Each row was made from one path, in order. Every step used is in the known rows, and no mark comes twice. Write each row's path.
Known rows:
vimap/dumile/suroz/nago: 26  -3  25  -11  -7  1  -2  28  -23  -11  6  16  34  4  -17  -10  -15  -12  -7  -10  12  -39  -12
maru/suroz/dumile/vimap: -14  -14  -6  5  2  9  -5  -36  25  -7  16  -14  -4  -8  -32  -1  13  -13  27  -25  6  69  31
regese/suroz: -20  24  12  -14  -8  -9  -6  3  10  8  -9  -3  -18  4  12  -13  -8  -21  7  16  -11  -22  -21
vimap/dumile: 11  2  -5  -9  -26  7  -8  -15  5  7  11  -13  14  2  -10  14  1  -32  -12  -22  -19  -5  3
regese/riba/dumile: 3  41  1  7  -36  -10  3  -25  2  22  -3  -12  -8  -29  9  19  -19  -16  6  11  4  -16  -14
riba/dumile: -7  21  -8  -9  -25  -4  -13  -32  6  25  2  -16  -14  -20  8  13  -16  -25  11  2  -22  -4  1
regese/riba/dumile/vimap/maru/suroz: 1  25  -18  13  1  37  -2  1  8  10  0  -9  7  -21  -3  28  -5  -22  13  -5  -12  46  29
vimap/regese/suroz: -18  9  11  -16  -12  -10  -12  28  16  -6  -18  -3  -27  -2  24  -7  -1  -4  20  10  2  -40  -34
regese/suroz/nago: -7  12  24  -15  -1  -10  -8  16  -8  -3  -10  26  -7  4  15  -21  -4  -18  7  12  7  -25  -32
regese/riba/maru/suroz/dumile: 0  2  -7  30  -1  -13  13  -28  10  -34  -10  6  -2  24  -6  3  10  15  18  7  23  36  -15
vimap/nago: -12  14  -10  7  -7  7  -1  13  14  19  -11  -41  9  -9  10  15  -8  -19  -25  15  -14  -7  -6
riba/dumile/vimap/maru: -20  2  -18  1  -12  30  -12  9  3  39  12  -39  1  -18  -26  34  -5  -42  1  -3  -36  36  37
dumile/suroz/maru: 10  2  18  -8  0  -12  27  47  -10  4  -12  -29  31  25  1  -16  -24  -12  11  2  17  -28  -11
vimap/nago/riba/maru: 5  -8  -15  23  11  -11  13  18  -2  4  2  -25  4  21  -3  7  8  29  -48  22  -15  -22  -6
dumile/vimap/nago/riba/maru/suroz: 14  -12  -23  27  41  11  10  8  8  -15  19  -9  6  15  -11  -1  15  27  -25  -3  -15  20  20
nago/riba/dumile: -5  14  -6  -14  -18  -8  -7  -40  -1  27  4  1  -22  -26  13  9  -8  10  -8  3  -15  -16  10
vimap/dumile/suroz/maru: 19  -7  10  -6  0  -1  27  41  -16  -10  9  -14  47  34  -11  -8  -20  -32  -4  -12  19  -37  -11
riba/dumile/vimap/nago: -16  8  -20  14  2  15  -2  1  10  29  31  -40  7  -24  -20  24  -12  -40  -23  3  -13  6  16
suroz/nago/riba: 12  -5  17  -15  -12  -11  -1  -8  -8  11  -13  16  -3  -14  13  -10  9  32  -15  -4  2  -12  -1
riba/maru/suroz/nago: 29  -9  3  9  19  -4  -4  10  -9  -28  -10  22  10  21  13  -12  7  10  12  -6  -8  15  -12
nago/riba: 1  6  6  -13  -20  -8  0  -18  7  23  -13  -12  -13  -14  11  -2  5  30  -14  -1  -12  -9  12
dumile/vimap: 0  -3  3  0  -19  1  -2  0  16  29  16  -46  1  -16  -31  5  3  -16  4  -21  -21  29  25
maru/suroz/nago/riba: 18  -1  10  -15  9  1  -5  -17  -3  -10  -16  37  -3  -12  30  -18  12  38  -2  -13  4  5  6

Which path is each row?
-29  -5  -14  -1  1  24  -13  -24  19  -11  -26  -3  -2  7  4  15  11  -13  23  4  -4  66  19 : vimap/maru/suroz/dumile
5  27  -1  6  -40  -14  -2  -2  7  9  -11  -12  -14  -34  23  24  -12  1  18  4  19  -34  -25 : vimap/regese/riba/dumile
23  -3  -11  9  19  -4  2  -12  4  -18  -7  9  -7  20  12  -8  13  42  -3  -3  -21  13  8 : nago/riba/maru/suroz
-18  -2  -18  -1  -8  28  -7  4  -2  41  15  -25  -2  -21  -23  29  2  -16  -14  -1  -30  27  44 : nago/riba/dumile/vimap/maru
20  1  -10  12  13  -1  -2  -3  8  -19  -9  -7  -1  26  8  -3  4  9  14  -4  -28  22  -1 : riba/maru/suroz
25  -8  24  -14  -2  -3  4  15  -26  -5  5  29  22  -2  -10  -14  -3  27  -26  -9  19  -47  0 : vimap/dumile/suroz/nago/riba
36  -23  12  10  11  -16  13  30  -35  -20  17  24  25  34  -26  -12  4  33  -32  -1  7  -49  -12 : vimap/dumile/suroz/nago/riba/maru
-10  12  9  -20  2  -12  -8  -22  -18  5  8  48  -24  -15  19  -11  -8  1  -7  14  9  -41  -16 : regese/suroz/nago/riba/dumile
13  -3  -21  22  34  6  6  5  4  -19  -5  1  4  21  17  -2  10  35  -26  11  -16  5  3 : vimap/nago/riba/maru/suroz
-16  -1  -6  -1  -2  2  -9  -48  23  -18  -15  5  -10  0  5  -3  8  -3  29  -6  7  51  8 : maru/suroz/dumile
-2  4  -16  2  10  41  -11  13  17  10  -6  -24  9  -6  -7  15  5  -18  14  -15  -33  63  43 : dumile/vimap/maru/suroz
-4  3  24  -20  2  -14  -1  2  -12  2  -8  38  -15  -2  18  -24  8  21  -14  12  12  -34  -19 : regese/suroz/nago/riba
-8  -15  -13  18  10  -8  -1  -31  14  -32  -7  2  -9  29  -7  -1  14  6  22  0  0  47  -2 : riba/maru/suroz/dumile
-39  -8  -2  9  17  2  9  -6  10  5  22  -5  -11  -4  -21  -5  11  2  -36  19  24  -2  5 : regese/suroz/dumile/vimap/nago/riba
9  11  22  -11  -3  -9  -4  15  -22  4  -2  14  12  -13  -3  -10  -29  -8  13  6  12  -40  -15 : riba/dumile/suroz/nago
3  4  4  -16  -12  -9  -8  -29  -16  15  3  28  -13  -25  15  2  -4  11  -9  1  1  -21  0 : suroz/nago/riba/dumile
14  12  12  5  -11  -16  30  54  -14  -8  -10  -14  23  6  15  2  -30  -4  21  9  50  -60  -34 : vimap/regese/riba/dumile/suroz/maru
-5  -13  20  -11  0  -5  -10  43  -2  -12  4  15  -9  -7  -2  -14  7  -10  17  -7  21  -25  -28 : dumile/vimap/regese/suroz/nago
7  2  8  -12  5  -13  27  20  -19  9  3  -3  17  13  6  -14  -26  2  0  6  23  -46  -3 : nago/riba/dumile/suroz/maru
19  5  10  -11  7  6  -11  -6  1  -14  -20  25  6  -7  25  -12  2  2  21  -12  -2  20  -4 : maru/suroz/nago
-9  -20  7  -8  5  -8  17  55  4  -10  7  -14  3  22  6  -12  2  -29  20  -7  26  -21  -24 : dumile/vimap/regese/suroz/maru
12  -6  -4  -6  15  11  -7  -30  -4  4  29  25  -6  -29  -8  -3  7  5  4  -25  2  21  31 : maru/suroz/nago/riba/dumile/vimap
-35  -19  -12  8  -14  25  -6  6  13  23  1  -42  6  -1  -43  26  12  -31  4  -4  -15  65  36 : suroz/dumile/vimap/maru
-6  -20  -12  15  14  -10  3  -40  8  -30  -5  16  -13  26  -4  -5  21  33  9  0  10  38  5 : nago/riba/maru/suroz/dumile
11  8  -1  -14  8  3  -12  -40  -10  -4  0  45  -13  -23  28  -5  -2  16  4  -7  3  -5  6 : maru/suroz/nago/riba/dumile
-41  -10  5  -8  -14  -16  -10  -5  18  -19  -15  4  -31  5  6  -6  8  -8  27  14  30  -10  -32 : vimap/regese/suroz/dumile
8  -11  13  6  15  -26  8  21  -23  -13  3  29  -9  32  2  -20  11  29  -20  18  1  -36  -29 : regese/suroz/nago/riba/maru
-14  -33  -17  35  17  -10  18  2  2  -4  26  -26  5  24  -41  9  20  21  -42  12  6  14  8 : suroz/dumile/vimap/nago/riba/maru
3  -2  -10  -2  17  36  -16  6  -8  -1  5  18  10  -15  0  14  0  -29  16  -13  -15  45  24 : riba/dumile/vimap/maru/suroz/nago
